In the rows, 128 means zero.
Known rows, with every step that occurs:
K > M > L > W: [111  91 167 114 136 126 142 121 123 166 114 119 162 110 103 166 120  97
 139  87 110 124 136 115 108 129 133 143 127 124 120  89  78 129 120 114
 130]
L > K > M > C > F > U: [130  96 141 117 180 141 197 113 128 144 119 112 165  33  97 191 136 110
 142  42  95 134 119 150 115 118 120 152  98 177 113 136 121 139 113 104
 177]
M > L: [130 112 146 114 126 129 116 138 118 145 138 111 155  92 113 132 126 124
 144 133 120 116 120 120  93 135 136 125 104 148 142 132  96 122 128 115
 127]
K > L > C > F > U: [135 121 141 122 161 135 188  94 112 147 131 126 147  22 101 188 138 117
 137  74 114 110  76 128 109 118 125 117  75 131 141 160 146 137 132 106
 160]
W > M > L > C > F > U: [145 102 137  98 173 147 159 137 135 148 132  88 137  31  86 151 102 106
 145 120 108 106  84 135  89 121 126 158  78 145 165 128 139 139 126 108
 142]
X > F > U: [133 113 126 109 149 141 143 137 136 126 134 145 152  61 101 125 118 125
 135 106 115 107 113 118 145 112 127 114 103 107 115 123 172 139 129 120
 128]
F > C > L > W: [113 115 122 142 171 181 173 126 121 162 137 150 169 116 116 133 149 125
 135 108  97 121 160 125 115 105 139 139 125 126 125 101 110 134 120 142
 102]
X > F: [129 118 110 109 129 121 107 132 128 117 124 143 113  94 111 153 114 130
 128 115 131 119 133 114 125 125 125 120 117 120 117 119 154 137 128 132
 119]
U > F > C > L > M > K: [ 74 107 138 115 176 138 131 168 112 116 134 158 143  36 133 210 119 125
 168 115 102 114 181 137 104 111 121 156  90 197 114 131 133 128 133 131
 126]
L > K > M: [118 117 125 120 146 103 128 113 114 159 103 133 141 117 115 191 136 107
 128  73 126 126 135 134  99 120 117 141 130 147 103 134 107 130 125 110
 153]
M > K > L > W: [ 94  93 161 102 123 149 165  98 104 156 118 159 148  94 148 150 131 113
 150  67 135 127 146 119 100 142 124 149 106 121  98 108  75 115 128 118
 130]
L > K > M > C > F: [127  97 121 121 156 122 156 113 122 131 111 106 136  54 101 219 131 117
 137  45 108 146 130 142 106 133 121 161 111 187 115 142  99 137 115 118
 163]
X > M > K > L > C > F: [111  97 126 101 142 114 131  83  85 117 121 124 106  24 128 200 130 108
 148  67 150 109 112 114 110 150 131 135  82 174 109 134 130 121 136 118
 147]
C > L > M > K: [100 117  98 103 156 138  87 141 102 127 123 150 146  82 149 178 108 132
 161 117 129 100 148 134 105 123 130 152 103 168 119 110  99 113 128 119
 132]
M > C: [121 117 132 122 149 134 148 131 142 121 133 125 140  98 137 115 141 126
 133 121 119 157 145 143 116 142 139 144 128 143 124 108 112 133 123 139
 130]
M > L > C: [131 129 103  88 156 115 120 123 128 158 134 117 149  65 109 150 127 112
 130 128 114 119 118 132  82 134 143 140 105 141 151 149 102 129 131 123
 123]
U > F > C > L: [ 99 116 132 153 158 143 159 156 124 126 148 133 136  64 107 166 140 138
 147 122  91 122 163 126 138  96 128 120  98 153 125 141 151 139 130 144
 119]
U > F: [107 127 152 121 115 107 142 139 130 107 131 129  87  92 119 147 116 121
 135 125 116 135 153 125 142 126 121 132 112 136 110 143 150 137 134 137
 129]
K > M: [117 111 153 145 145 111 119 130 126 129 110 116 138 130 117 167 122 112
 129  96 123 137 134 128 133 120 125 123 142 127 121 110 134 132 128 118
 145]
F > C > M > X: [110 121  99 165 154 153 166 163 141 128 141 126 151 119 142 167 153 129
 149  98 130 115 120 144 124 102 125 157 118 181 153 131 124 151 135 126
 114]
W > L > M > C > F > U: [125  99 169 105 193 165 172 125 128  96 127 139 136  36 109 116 134  96
 153 126 105 152  88 154 139 138 127 164  98 177 129 124 142 132 123 115
 154]
M > K > L: [101  97 148 119 116 136 126 115 100 140 124 142 150  82 143 160 130 133
 152  87 144 123 136 126  89 138 119 115  97 137 107 143  96 111 130 114
 140]
M > X > F > U: [121 116 116 103 138 125 143 146 143 124 145 156 169  52 116 128 110 116
 149  82 133 111 112 138 150 109 116 142  91 141  98 127 142 141 132 107
 123]
F > C > M > L: [120 108 117 161 167 160 146 158 122 154 142 101 147  85 114 165 153 137
 149 138 118 108 113 122  93 111 137 124 104 162 187 127 122 139 130 124
 121]
F > C > L > K > M: [110 110 108 153 185 133 139 130 100 173 118 138 186  90 103 210 148 121
 136  73 100 123 148 130  86  92 122 127 121 162 119 127 117 136 124 118
 140]
U > F > C > M > K > L: [ 72  86 157 155 141 147 176 147 105 126 134 132 109  54 135 218 146 138
 168  86 123 106 153 116  90 113 116 128  84 159 137 147 150 138 138 130
 139]
M > X > F: [117 114  94 107 114 105 113 147 142 114 135 148 116  83 125 155 108 122
 142  80 144 122 132 137 139 118 115 146 106 154 100 117 126 139 134 124
 110]
C > F: [141 120 120 139 122 140 141 124 118 108 130 111 103  93 110 161 115 135
 137 105 122 116 111 128 146 129 122 126 107 148 142 143 131 131 124 123
 135]
U > F > C > M > X: [ 91 114 121 153 140 117 182 175 150 109 150 122 111  85 135 182 142 123
 158  95 119 117 143 135 139  96 117 160 103 191 142 152 147 155 141 132
 118]
C > L: [123 124 100 146 135 146 105 132 110 135 136 121 129 116 123 147 130 143
 142 135 123 103 134 122 139 110 136 112 114 121 130 118 112 122 123 131
 127]

Rows:
[115 121 110 122 139 155 146 114 119 148 130 137 143 125 124 121 131 130
 140 112 113 105 144 114 144 116 136 140 120 105 114 104  93 124 117 133
 112]
C > L > W
[114  93 105 120 163 164 154 144 129 150 132 135 144  67  92 174 139 126
 145 103 113 100 127 100  91 112 140 146 105 141 159  88 120 154 122 136
  92]
X > F > C > M > L > W
[112 104 129 113 135 127 114 117 112 111 124 130 122 113 148 121 122 118
 147 113 144 119 144 117 135 147 131 140 122 165  89 110 126 111 133 121
 127]
X > M > K
[129  88 162 145 175 152 191 135 142 116 131  97 158  40 101 173 126 120
 150  59  89 133 115 141 147 120 130 135 109 154 125 118 143 141 117 109
 171]
K > M > C > F > U
[143 116 139 135 145 157 177 118 122 119 138 112 139  71 102 129 121 128
 142 108 107 104  91 134 156 115 121 123  93 136 143 149 152 135 123 111
 148]
C > F > U
[108 129 116 144 189 151 121 144 108 132 129 154 168  89 128 170 145 127
 143 137 114 125 134 136  98 107 135 136 126 179 147  99 137 135 129 133
 127]
F > C > L > M
[113 113  50 115 154 133 129 144 111 157 142 167 175  28 108 190 136 126
 151  54 128 110 146 138  96  94 115 143  86 194 107 138 106 144 127 125
 103]
M > X > F > C > L > K
[106 121 160 123 148 108 111 116 102 119 113 159 124  90 143 181 142 112
 137 118 151 133 113 119  82 132 126 130 120 159 129  98 131 124 137 118
 153]
K > L > M
[ 95 112 122 102 133  91  88 139 114 105 118 179 132  45 141 208 122 104
 154  66 164 131 113 125  86 123 112 146  99 187 109  95 122 133 144 113
 135]
K > L > M > X > F
[105 115 132  90 147 129 111 130 120 120 114 156 137 103 152 170 109 113
 148 120 139 124 146 142 102 139 124 166 118 171 122 115 111 119 132 116
 133]
L > M > K
[115 123 133 102 178 124 127 139 143 107 121 141 137  92 150 145 136 112
 135 131 130 160 139 145 102 142 139 168 132 178 128  87 119 135 126 136
 140]
L > M > C
[127 100 152 123 136 133 105 153 127 138 125 100 129 112 113 120 104 115
 141 156 133 121 121 126  85 133 126 143 118 138 146  94 118 124 127 122
 124]
W > M > L
[105 116 165 137 145 121 178 153 138 118 138 134 125  87 110 149 138 122
 133 123  92 139 162 127 134 115 119 134 115 156 126 139 167 145 135 142
 118]
U > F > C
[106 115 117 119 134  87 137 128 129 155 111 136 160 107 130 200 126  96
 139  43 137 134 125 147 105 115 108 166 122 182  94 139  89 139 129  99
 145]
L > K > M > X
[108  94 130 103 139 141 130 117 114 123 110 114  94  46 123 207 104 115
 147  79 146 115 117 134  67 141 115 154  81 143 134 140 130 126 132 123
 143]
W > M > K > L > C > F
[113 104 153 120 158 130 140 123 111  97 119 134 114  32 136 198 143 121
 150  90 139 150 112 136  87 144 130 141  97 196 137 108 117 134 125 125
 165]
K > L > M > C > F
[101 100 132 150 152 138 170 174 128 129 145 104 121  56 102 181 144 133
 158 131 102 108 135 114 110 109 131 127  94 173 170 146 146 148 133 134
 122]
U > F > C > M > L
[123 106 146  92 130 146 156 118 119 158 132 131 149 108 116 124 127 108
 140 119 114 119 129 116 103 136 137 148 113 127 133  97  72 125 120 122
 113]
M > L > W
[124 110  95 145 132 140 118 147 117 141 137  99 126 103 122 163 135 140
 152 139 134  93 102 114 110 121 140 127 106 139 170 126 110 129 127 118
 129]
C > M > L
[134 116  99  89 133 117 129 121 104 173 128 125 162  79 109 151 133 120
 137 109 126 107 116 126  75 133 127 139  96 166 131 153  75 122 122 110
 135]
M > L > K
[116 115 127 128 126 125 125 160 152 116 127 121 113 140 145 116 106 108
 142 116 155 131 126 149 113 118 111 172 128 159 119 100 122 134 135 122
 119]
W > M > X
[108 112 141 145 124 100 126 144 140 131 121 123 152 124 135 187 118 105
 145  74 134 134 127 144 134 114 115 145 132 162 103 115 106 135 135 109
 138]
K > M > X
[103 115  91 103 170 132 105 158 126 116 142 169 167  28 123 162 109 118
 169  85 130  94 118 138 138  92 123 148  85 177 110  89 132 139 131 108
 129]
C > L > M > X > F > U
[ 95 100 161 118 117 137 161 130 138 136 116 144 116 130 146 136 124  91
 148  77 159 140 127 128  92 126 115 178 122 133  99  66  94 134 132 124
 121]
K > L > W > M > X
[ 92  81 104 149 159 156 136 144 102 136 126 146 130  46 126 225 147 142
 159  70 143  99 134 106  83 115 121 117  87 144 142 126 154 138 134 129
 124]
X > F > C > M > K > L
[117 101 133 101 153 152 182 100 106 150 133 135 156   4 117 198 123 118
 156  56 116  91 100 134  97 127 119 133  62 134 129 172 123 129 131 102
 161]
M > K > L > C > F > U
[147 117 123  95 165 146 167 118 120 152 144 101 159  10  84 167 119 113
 145  97  97  92  80 135 107 122 134 130  69 147 161 156 126 137 124 105
 145]
M > L > C > F > U
[122 112 115 128 162 138 134 144 134 125 131 153 134  75 101 152 134 128
 124 115 114 138 144 116 108 116 122 122 119 139 128 120 169 145 130 139
 106]
X > F > C
[114 139  59 118 153 113 143 141 153 137 133 122 116 115 149 179 136 114
 142  88 149 101 110 147 120 111 134 169 110 154 156 138 116 154 139 125
 121]
L > C > M > X
